Each row comes from the steps of one path. Every step used is in the known rows, and no mark comes twice. Write the path behind each row, first mark first.
Known rows
butun liler: -8.8 4.8 6.3 2.8 -6.3 -22.6 -7.1 -4.0 -3.3 -21.9 -15.6 -8.0 1.4 -22.2
 -1.0 -6.3 -12.5 -19.6 -3.2 -5.9 -11.2
butun liler dodu rivug lipa: -17.8 9.2 7.9 19.6 -0.2 -13.0 19.4 -8.6 -6.0 -19.7 11.4 13.8 22.4 -31.3
 23.4 -5.1 -13.5 -20.3 -30.3 -33.3 -19.2
boki dosed: -9.7 3.7 13.9 1.4 -1.3 -27.2 8.4 7.8 -5.6 -11.3 1.4 -14.0 9.9 -10.8 4.3
 -15.9 -1.2 -2.2 18.7 -1.0 -25.7
butun liler dodu lipa rivug: 4.8 11.5 1.2 -0.2 -9.9 -12.9 10.8 7.4 4.6 -32.3 -5.3 12.1 11.4 -29.0
 -2.7 -20.4 1.5 -30.9 -8.1 -17.4 5.8
motarif butun boki: -20.8 3.8 0.3 5.7 -2.3 -23.3 10.4 6.0 1.3 -16.2 -10.0 -12.3 -7.8 -2.9
 -8.8 8.5 9.2 -24.9 -9.7 -14.2 -27.4
dosed boki rivug butun liler dodu lipa: -12.3 4.7 4.2 -3.8 -5.2 -37.3 19.6 -9.5 3.2 -23.4 7.1 7.7 10.4 -28.0 7.0
 -21.7 8.5 -44.9 -15.1 -39.0 -28.9
butun liler dodu rivug: -21.2 13.8 -2.1 25.8 4.8 -20.2 -2.7 -11.8 -6.0 -15.0 -1.1 11.2 0.5 -18.9
 22.3 -15.2 -5.4 -31.6 -25.8 -6.8 -29.4
lipa rivug butun liler: -5.3 -4.2 1.6 2.4 -8.4 -38.2 -5.7 13.4 4.9 -48.5 -17.1 -8.8 5.1 -34.6
 -19.9 8.1 5.8 -16.0 -7.4 -20.1 -18.3
motarif butun niti: -16.5 -7.9 4.6 -8.9 4.8 -13.3 3.6 20.3 4.5 -16.5 -3.7 -33.8 1.7 9.0 -5.5
 10.1 -11.6 -20.7 5.6 -15.2 -32.4
boki rivug butun: -14.5 -5.3 1.6 17.6 -13.2 -31.8 -3.3 19.1 3.2 -42.8 -1.1 -8.6 9.0 -20.3
 2.9 13.3 13.9 2.4 -7.0 -21.6 -49.7
motarif butun: -16.7 1.5 0.5 3.0 -11.7 -13.5 1.4 15.5 5.8 -34.5 5.7 -19.1 3.6 1.5 -4.2
 6.3 -5.3 -3.7 -1.1 -6.0 -19.5
butun boki rivug lipa: -13.7 5.7 11.4 25.7 -9.8 -15.3 25.2 3.4 -1.0 -17.2 -1.7 10.9 19.4 -32.6
 12.5 5.0 1.5 -6.6 -21.3 -39.3 -33.0
dosed boki: -15.3 5.3 4.0 9.1 5.8 -9.5 13.1 -16.3 -9.6 1.9 -7.1 -13.9 -6.9 -8.3 6.0
 -12.8 7.0 -20.0 5.7 -2.0 -27.6
dodu lipa rivug butun boki dosed: -8.7 0.5 12.2 -5.7 -3.8 -44.9 27.2 15.0 0.4 -25.1 -7.7 -8.7 6.0 -26.0
 -13.5 -6.8 24.8 -24.0 5.1 -31.1 -34.8
dosed boki rivug butun: -19.4 -5.4 1.1 19.5 -5.5 -36.6 7.4 6.9 2.2 -32.2 -2.6 -10.5 2.6 -21.6
 0.3 6.0 23.6 -6.5 -6.6 -24.6 -58.8
dodu butun niti: -14.5 -13.1 8.7 -20.1 18.5 -14.1 -5.1 7.3 -5.3 -6.7 -16.0 -30.2 10.4
 -0.6 -0.7 19.0 -4.4 -27.4 6.7 -11.2 -32.6
rivug butun: -10.2 -8.1 2.4 -3.0 -8.0 -23.6 -3.1 15.4 -4.7 -36.2 -0.1 -18.4 7.3 -10.6
 -0.1 16.2 6.7 -4.1 2.5 -13.5 -28.5
rivug butun boki: -15.3 -3.5 2.0 0.6 0.9 -31.2 6.5 5.8 -7.7 -17.7 -15.1 -11.3 -5.0 -13.1
 -5.3 16.2 19.1 -25.1 -6.9 -20.3 -34.9
dodu rivug: -17.8 15.0 1.6 28.7 -9.4 3.5 1.4 -0.6 -8.2 -20.6 -4.8 -2.8 -2.4 -12.2
 24.5 -4.7 -3.0 -10.6 -17.7 -2.5 -36.6
boki rivug lipa: -10.0 4.4 12.0 24.2 -15.1 -7.8 18.5 8.3 0.3 -26.5 7.3 6.8 26.7 -31.1
 17.5 2.4 -7.5 7.1 -14.9 -32.7 -26.8
dodu rivug butun: -18.2 -0.3 0.5 15.3 -9.3 -19.1 0.2 11.1 -5.2 -40.1 -0.2 -12.5 1.8 -15.6
 11.7 13.8 10.2 -7.3 -15.8 -18.2 -48.2
dodu lipa rivug butun: 0.9 -2.5 1.9 -5.4 -19.3 -16.5 10.6 24.1 3.6 -53.3 -3.0 -9.9 11.9 -25.4
 -9.2 8.6 15.2 -10.5 -2.9 -27.5 -18.4
boki rivug: -12.0 8.8 2.8 31.5 -14.5 -12.8 -3.1 9.5 2.0 -23.8 -5.8 3.3 5.7 -18.3
 14.5 -6.0 2.0 2.0 -7.0 -6.8 -39.5
butun boki rivug: -16.6 10.4 2.3 33.0 -7.5 -22.4 4.7 3.9 0.6 -12.6 -17.2 7.3 -3.3 -20.8
 8.0 -2.9 13.8 -14.8 -15.1 -14.1 -46.8

Which path is each row?
-19.4 0.0 9.3 16.4 4.9 -28.5 20.9 -2.4 -0.2 -15.2 2.6 16.4 28.3 -32.1
 10.9 9.3 9.1 -17.1 -26.0 -40.9 -32.6 => liler dodu butun boki rivug lipa
-21.0 -0.7 -3.2 14.0 1.0 -27.4 -0.7 6.8 -5.6 -32.8 7.9 -2.0 6.0 -12.0
 15.3 7.9 11.2 -17.4 -18.1 -17.2 -43.2 => liler dodu rivug butun
-18.6 8.6 2.9 34.0 -4.1 -18.8 10.0 -6.8 1.2 -10.5 -7.8 0.0 -2.4 -19.9
 10.3 -15.1 13.8 -10.1 -5.7 -10.6 -50.8 => dosed boki rivug
5.6 12.3 0.3 2.1 -10.5 -2.9 13.0 10.9 2.3 -29.0 -0.7 10.6 12.6 -21.6 2.9
 -18.5 4.4 -23.9 -4.1 -12.9 4.7 => liler dodu lipa rivug
7.7 11.8 4.2 2.8 -21.0 6.0 14.4 15.8 2.3 -36.1 -9.0 0.2 8.8 -24.4 -0.7
 -12.0 3.4 -14.4 -1.9 -14.0 0.4 => dodu lipa rivug
-16.6 1.1 2.7 0.7 -9.8 -30.9 -3.8 5.4 7.8 -37.1 -6.1 -15.1 1.5 -16.9
 -13.1 0.0 -11.0 -18.5 -7.9 -14.2 -16.4 => motarif butun liler
-18.1 -0.1 2.3 10.2 -8.2 -35.1 -4.2 2.0 -1.0 -42.0 -11.4 -9.9 0.3 -29.6
 -1.0 6.2 1.1 -21.7 -19.7 -23.3 -38.6 => dodu rivug butun liler
-16.4 -5.2 1.8 -12.1 18.7 -26.1 -10.9 -6.6 -6.4 -12.4 0.3 -1.9 19.4 -5.7
 7.0 9.1 4.8 -23.8 -3.3 -0.2 -14.7 => liler dodu butun
-11.7 -1.7 9.5 3.0 3.9 -49.2 17.3 15.6 -0.7 -21.7 -12.0 -10.1 3.5 -23.0
 -16.0 -1.7 25.6 -15.9 7.6 -20.0 -38.0 => lipa rivug butun boki dosed
-2.0 -2.1 3.6 -6.0 -15.6 -33.2 4.0 12.6 6.4 -52.5 -14.0 -7.9 8.1 -37.0
 -17.2 2.3 5.3 -23.7 -9.7 -31.0 -14.9 => dodu lipa rivug butun liler
-19.9 -2.0 -1.2 10.7 12.4 -54.0 0.2 -9.8 1.6 -17.7 0.8 6.9 6.5 -24.6 0.4
 -11.1 10.9 -35.1 -12.9 -20.7 -35.4 => dosed boki rivug butun liler dodu
-9.6 -1.6 -0.8 7.7 -0.3 -30.0 8.5 13.7 -1.9 -28.5 -21.0 -5.3 -4.4 -21.5
 -15.6 15.9 26.5 -22.3 -9.0 -20.6 -29.8 => lipa rivug butun boki
-5.6 3.3 5.4 -19.0 -8.2 -28.6 12.0 -1.8 -1.2 -27.7 8.4 3.3 14.5 -20.6
 7.2 -14.5 -3.7 -41.4 -8.8 -32.1 -8.0 => rivug butun liler dodu lipa
-20.0 14.7 -2.7 27.6 4.3 -8.1 -0.1 -6.5 -8.9 -10.8 5.0 9.6 1.6 -8.5 30.2
 -13.2 -1.9 -22.4 -20.4 -0.9 -31.1 => liler dodu rivug
-6.0 0.7 1.4 -0.9 -8.0 -26.0 17.9 13.6 -0.2 -31.8 -17.0 -4.6 -1.4 -24.4
 -13.3 10.4 25.9 -30.6 -11.4 -31.1 -26.3 => dodu lipa rivug butun boki
-23.8 2.6 -3.0 14.8 8.4 -34.5 8.5 -0.4 -7.9 -15.2 -8.5 2.1 -6.2 -14.2
 7.1 9.7 22.5 -36.1 -23.6 -22.7 -46.6 => liler dodu rivug butun boki
-23.8 1.5 8.1 8.9 12.2 -53.6 17.6 3.4 -5.4 -10.0 -0.1 -2.6 2.8 -16.7 2.1
 -7.2 23.1 -28.3 -4.7 -22.0 -51.2 => liler dodu rivug butun boki dosed
0.0 -3.0 -0.6 -6.4 -10.4 -23.1 10.2 21.0 3.3 -47.2 3.4 -2.1 14.8 -22.6
 -5.9 3.7 15.9 -18.2 -4.9 -26.6 -14.6 => liler dodu lipa rivug butun
-22.4 6.7 6.4 18.3 -2.5 -18.7 21.2 -2.6 1.3 -29.3 16.7 9.4 22.6 -27.2
 16.0 -0.7 -11.8 -19.5 -33.4 -37.9 -22.3 => motarif butun liler dodu rivug lipa
-15.9 -2.2 -1.1 9.1 5.5 -49.9 -8.1 0.1 2.1 -26.8 2.2 8.7 11.5 -23.1 2.6
 -5.2 3.7 -27.1 -13.2 -17.9 -27.8 => boki rivug butun liler dodu
-16.6 -2.9 12.2 -2.5 5.0 -50.1 15.9 9.2 -5.0 -13.2 -6.7 -14.3 3.0 -16.1
 -8.4 -1.2 19.8 -18.3 9.4 -20.2 -42.8 => rivug butun boki dosed
-15.0 5.6 13.4 3.0 5.7 -36.7 16.0 2.1 -6.9 0.0 -9.6 -9.0 0.0 -12.6 -1.4
 -12.4 10.6 -19.3 10.8 -9.2 -32.7 => butun boki dosed
-14.5 -4.1 6.8 -10.8 3.7 -32.4 -12.5 -7.8 -1.3 -27.5 -19.0 -11.4 10.5
 -25.5 -8.7 9.0 -3.4 -24.4 -7.2 -10.2 -17.2 => dodu butun liler
